Each row was made from one small tree. Brackets hold a mark, then the marks that hang from it, in alphabetical order. Every link used is in the known rows. Write each row's tree.
(in the rows, 128 means zero)
Known rows
(H V Z): [142 145 134 131  91 120 159  92 116 172 122 114 118 109  84 113 121  45]
(J T): [133 128 105 131 161 127 100 113 136 125 124 143 120 141 142 143 142 111]
(Z (H V) X): [141 143  87 128 124 113 121  69 122 143 117 154 104 133  62 121 111  47]
(G (T J)): [152 125 139 126 117 115 143 149 153 175 127 124 126 137 117 153 140 129]
(G (S (Z V)) (T J)): [149 127 107 134 118  87 113 133 154 203  98 113 186 136  75 162 134 183]
(Z H): [141 106 112 144 122 119 115  95 108 133 134 146 127 137 124 137 123 111]
(T J): [150 134 135 129 112 140 156 151 136 135 116 113 135 130 126 153 128 108]
(G S T): [127 109 141 131 137  97 111 116 159 198 128 120 139 132  96 112 132 149]
(S (Z X)): [111 149  90 107 126 123 110 111 138 118 113 166 139 141 102 131 106 110]
(T (G (S Z)) J): [140 129 118 134 133 129 134 151 154 198  95  92 188 140  97 198 120  94]
(Z V): [136 133 116 138 134 114 115 123 112 119 119 118 147 127 118 135 142 175]
(H (Z S)): [115 126 131 150  85 114 154  72 121 139 120 143 124 118 124 106 133  66]
(J (T G)): [140 129 109 135 181 131  93 119 138 146 121 127 129 153 148 176 156  79]
(S Z): [117 128  99 118 119 125 115 132 127 133 122 149 150 132 118 151 117 133]
(G S (T J)): [151 116 150 135 125 107 138 137 166 208 115 102 145 135  98 134 130 137]
(G T): [128 118 130 125 132 104 111 126 147 166 139 137 122 137 119 124 137 145]
(T (G S) J): [151 123 149 141 141 134 150 150 154 188 101  73 164 135 106 172 130  89]
(H V (Z S)): [129 144 122 146  80 111 161  62 128 164 115 134 115 106  78  95 130  23]

Write each row's tree
[136 132  60 134 127  97  91  81 102 115 110 176 151 149  89 150 116 139]
(S (Z H V X))
[127 134 123 160  91  99 141  66 107 129 113 134 146 118 110 109 145 108]
(H (Z S V))
[134 120 120 144 186 122  92 111 155 180 112 101 148 151 126 160 148  85]
(J (T (G S)))
[131  90  93 141 125  80  89  80 141 215 131 155 162 146  85 138 112 142]
(G (S (Z H)) T)
[142 116  71 146 122  98  94  94  90 131 119 156 168 138 103 160 127 158]
(S (Z H V))
[123 125  88 132 181 120  78 114 154 187 106 124 172 153 113 184 132  90]
(J (T (G (S Z))))
[118 163 111 133  84 112 157  45 134 145 105 152  96 116  63  86 121   4]
(H V (Z S X))
[113 113 114 123 129  92  99 113 159 207 123 137 162 134  84 131 119 157]
(G (S Z) T)
[121 152  80 115 134 108  98 112 121 106 102 158 158 139  91 138 121 150]
(S (Z V X))
[136 120 119 126 113 103 125 137 167 216 110 122 168 135  87 154 119 134]
(G (S Z) (T J))
[149 138 106 141 144 115 125 150 139 187  87  81 210 140  89 198 135 135]
(T (G (S (Z V))) J)
[126 147  83 141 111 105 127  40 132 142 105 173  93 128  56  97 121  37]
(Z (H V) S X)
[150  96 104 144 110  92 114 103 147 224 116 136 162 144  85 165 114 121]
(G (S (Z H)) (T J))
[136 130  77 144 190 105  68 108 141 180  96 112 192 153 111 187 150 132]
(J (T (G (S (Z V)))))
[152 107 101 150 129 120 124 117 132 204 103 107 185 149  97 204 114  73]
(T (G (S (Z H))) J)
